Each row was made from one small tree. The marks that hang from a mark follow it in brackets, in alphabetical order. Every link used is in the known rows. Write each row's tree.
Known rows:
vubor(davo): [-1.18 -0.67 -3.16 -2.27  0.80  0.46  0.00 -0.29 -1.76 -4.20 -1.84  3.80
 -0.11  0.48 -0.22  2.49  4.68 -4.48  3.55]
vubor(davo(rize)): [-1.42 -0.88 -1.80 -2.41  1.94 -1.18  0.00  0.08 -1.02 -1.70 -0.32  4.60
 -0.61  0.81 -2.21  2.25  3.21 -2.85  3.82]
davo(rize(seno) vubor): [-3.60 -2.58  0.49  1.46 -1.39 -4.61  2.24  3.01  3.54  2.38  0.35 -1.16
  0.52  1.31 -1.56  2.27  0.25 -1.04  1.04]
toputig(kifa seno(podog)): [-0.41 -0.51 -0.14  1.33  2.25  1.42  4.52  0.17 -0.73 -1.32 -2.15 -2.81
 -2.57  3.89  3.45 -0.37 -4.10 -1.91 -2.75]
toputig(kifa(rize(davo(vubor) seno))): [-0.26 -1.35  0.41  1.95 -5.69  1.30  0.94  0.08  0.72  3.95  2.19 -1.64
 -0.11  1.66  1.48 -0.59 -1.65 -0.26  0.19]
davo(rize(seno(podog toputig)) vubor): [-1.96  0.82  2.01 -0.58  1.80 -3.66 -0.02  1.97  3.42  3.50  0.04 -0.01
  0.92 -2.18 -2.57  1.12 -3.53  2.75 -0.11]
rize(davo(vubor) seno): [-1.62 -2.61 -2.05  1.37 -4.66 -1.23 -0.19  1.18 -0.51  3.87  0.09  0.41
 -0.09 -0.34  0.74  1.01  1.29 -1.69  1.56]
rize(davo): [ 0.39 -2.68 -4.13  0.37 -3.29  1.26 -0.61 -1.37 -2.99 -0.15 -1.77  2.35
 -0.19  0.54  0.98  0.98  3.88 -3.55  1.40]
toputig(kifa(rize(davo(vubor))) seno): [-0.63 -1.04  1.52  0.69 -5.51  1.79  2.31 -0.16  1.17  3.18  2.36 -3.69
 -1.82  3.18  2.69 -1.66 -2.33 -1.98  0.71]
toputig(kifa(rize)): [-0.26 -1.09  0.39  1.22 -1.66  1.78  2.96 -1.31  1.44 -3.69 -1.09 -1.32
  0.56  2.99  2.06  0.18  1.51 -2.56 -0.10]
vubor(davo(rize(seno(podog)))): [ 0.67  2.05 -1.03 -2.13  4.85 -1.00 -1.89  1.92 -2.32  1.25 -0.03  3.60
 -0.05 -0.12 -2.49  2.24 -1.90  0.45 -0.34]
davo(rize): [-2.01 -2.52 -1.30  0.30  0.32 -2.28  1.71  0.10  0.61 -1.64 -2.03  0.93
  0.18  1.82 -0.83  1.81  3.31 -2.60  1.33]
kifa(rize toputig): [ 0.04 -0.49  0.40 -1.18  0.81  0.20 -2.53 -0.86  0.84 -5.75 -1.03 -0.73
  2.37 -0.79 -1.99  1.03  5.52 -0.62 -0.62]
davo(rize(seno(toputig)) vubor): [-3.27 -1.34  1.30  0.54 -0.68 -4.91  0.96  1.79  4.27  2.04  1.32  0.30
  0.50 -1.00 -2.27  0.96  0.00  1.46  2.58]
seno(podog toputig(kifa(rize(davo)))): [ 2.94  1.74  0.82 -1.52 -1.48  4.26 -1.46 -3.07 -1.64  1.51  0.20  1.54
 -0.27 -1.02  0.99 -1.84 -2.52  2.05 -0.62]
seno(podog toputig(kifa(rize))): [ 0.96  2.05  1.63 -0.95  0.89  2.67  0.43 -2.23  1.46 -2.51 -1.21 -0.49
  1.01  0.10  1.14 -0.56 -2.19  1.16 -1.37]
toputig(kifa(rize(davo)) seno): [ 1.91 -0.35  0.35  1.44 -3.66  3.02  0.64 -1.03 -2.02  1.40  1.86 -1.73
 -2.57  3.69  2.92 -2.67 -1.65 -2.20 -0.66]
podog(seno(toputig(kifa(rize)))): [-0.08  2.07  2.52 -0.05  2.00  2.34  4.65 -0.21  1.02 -2.17 -0.04 -4.13
  0.67  0.08  2.35 -1.99  1.89  0.20  0.75]
rize(seno(toputig)): [-0.70 -0.61 -1.60  1.38 -0.30 -2.54 -0.61  0.19  0.64 -2.47 -0.37  1.52
  0.13 -1.23 -0.20  0.10  1.92 -0.08  1.17]
podog(seno): [-1.82  0.02 -1.47  0.66  3.41  0.60  4.47  1.27 -1.02 -2.65 -3.43 -3.29
  0.60  0.00  1.68  1.07  5.14 -3.97  0.59]

Write each row's tree:
[-0.11  0.10  0.20  0.94  2.47  0.40  2.28 -0.45 -0.19 -1.01 -0.84  0.21
 -1.24 -0.71  2.04 -0.65 -3.76  2.52 -1.62]
rize(seno(podog toputig(kifa)))
[ 1.70 -0.18 -0.07  0.08 -3.99  3.11 -0.72 -2.98 -1.22  0.34  1.52  1.45
 -0.70  0.20  2.23 -2.81  0.37  0.41  1.98]
seno(toputig(kifa(rize(davo))))
[-0.31  0.58 -0.58 -1.03 -1.95 -0.48 -2.44  0.37 -0.03  4.98 -0.21  1.35
  0.29 -3.83 -0.75  0.26 -2.39  1.93  0.33]
rize(davo(vubor) seno(podog toputig))
[ 4.11  3.96 -0.07 -1.13 -0.95  1.89 -6.44 -0.88 -2.13  3.19  0.79  2.35
  1.56 -3.49 -1.72 -0.81 -1.96  2.83 -2.09]
kifa(rize(davo seno(podog toputig)))
[ 2.16  2.72  0.89 -0.46  4.16  0.65 -4.43  0.16 -0.09 -2.78 -0.88 -0.88
  2.66 -1.92 -2.70  1.41  0.29  2.13 -4.29]
kifa(rize(seno(podog)) toputig)
[-3.88 -3.14  2.26  2.11 -1.39 -3.91  4.96  1.37  4.04  2.52  1.63 -0.71
 -1.64  0.70  0.35 -0.74 -3.12  1.99  2.29]
davo(rize(seno(toputig(kifa))) vubor)
[-1.05 -1.63  1.29  2.52  1.00 -2.57  3.29  0.33  0.70  0.80  1.35  1.10
 -2.02  1.15  0.70 -1.80 -2.81  2.42  0.81]
davo(rize(seno(toputig(kifa))))
[-0.09  0.40 -0.27 -0.87  4.59 -0.52 -0.97  0.99 -0.57 -3.56 -2.23 -1.78
 -0.92  0.22 -0.51  0.76  0.03 -0.19 -2.92]
kifa(toputig(seno(podog)))
[ 0.83  0.44  0.26  0.65  1.63 -1.01 -3.24  0.59  0.64 -3.70  0.57 -0.87
  1.98 -0.92 -2.47  0.17  3.65  0.86 -1.94]
kifa(rize(seno) toputig)
[ 0.83  3.05 -0.21 -3.15  5.13 -2.00 -3.49  1.16 -1.15  1.29  0.97  5.08
 -0.27 -2.69 -3.42  0.76 -2.64  2.60  0.99]
vubor(davo(rize(seno(podog toputig))))
[ 1.92  0.22 -0.93  0.91 -0.61  2.00 -0.47 -1.24 -3.47  3.06  0.34  2.08
 -2.02 -1.47  2.29 -2.07 -4.26  2.96 -1.11]
rize(davo seno(podog toputig(kifa)))
[ 0.13 -0.30  1.17  1.72 -1.03  1.18  3.09 -0.25  1.30 -2.82  0.25 -3.58
 -1.35  4.79  2.77 -1.43 -1.23 -2.52 -1.11]
toputig(kifa(rize) seno)
[ 2.16 -0.36 -0.87 -1.49 -1.57  2.14 -4.75 -1.85 -1.91 -1.90  0.26  1.08
  1.41 -1.44 -1.72 -0.39  5.21 -0.05  0.24]
kifa(rize(davo) toputig)
[ 2.11  2.78  1.91 -1.80  4.10  0.36 -3.28  0.35  0.54 -3.35 -0.86 -3.09
  1.03 -0.07 -1.73  0.01 -0.75  0.55 -4.19]
kifa(rize toputig(seno(podog)))
[ 0.45  1.09  0.52 -0.17 -5.09 -0.75 -3.39  0.11  1.56  4.03  2.76  0.29
  1.86 -3.22 -1.42 -0.74  0.47  1.08  1.37]
kifa(rize(davo(vubor) seno(toputig)))
[-2.28 -0.38  0.75  0.20  1.68 -3.11  1.16  2.34  2.49  3.56 -1.20 -0.95
  1.26  0.19 -1.94  2.92 -2.67  0.49 -1.58]
davo(rize(seno(podog)) vubor)
[-1.84 -0.01  0.82  0.88  2.67  1.10  7.25  0.05  0.08 -2.25 -1.33 -3.18
 -1.11 -0.15  3.37 -1.58  1.69 -0.40  2.00]
podog(seno(toputig(kifa)))
[ 1.13  1.45  1.82  0.63  1.54  2.22  1.97 -0.21  0.43 -1.49 -0.67 -3.97
 -0.89  3.88  2.41 -0.43 -4.23 -1.10 -3.60]
toputig(kifa(rize) seno(podog))
[ 4.07  2.67 -0.30 -1.40  1.33  2.05 -7.31 -0.64 -3.11  1.69  0.83  0.57
  1.59 -3.46 -2.73 -0.01 -0.18  2.70 -4.09]
kifa(rize(davo seno(podog)) toputig)
[ 0.94 -2.17 -1.28  2.36 -2.88  0.77  0.99 -1.40 -2.67  1.98  1.73  2.30
 -2.68 -0.60  2.72 -2.77 -1.52  1.22  1.54]
rize(davo seno(toputig(kifa)))
[-0.29  0.28 -1.83 -0.83  2.10 -2.47 -0.71  1.65 -1.72 -0.14  1.09  3.95
 -0.77  0.36 -2.27  1.63  1.13 -0.94  2.44]
vubor(davo(rize(seno)))
[-0.52 -0.94  0.45 -1.92 -3.63  0.76 -3.09 -0.76  1.11  0.36  0.66 -0.61
  2.16 -1.82 -2.06  0.37  4.35 -0.24  1.36]
kifa(rize(davo(vubor)) toputig)
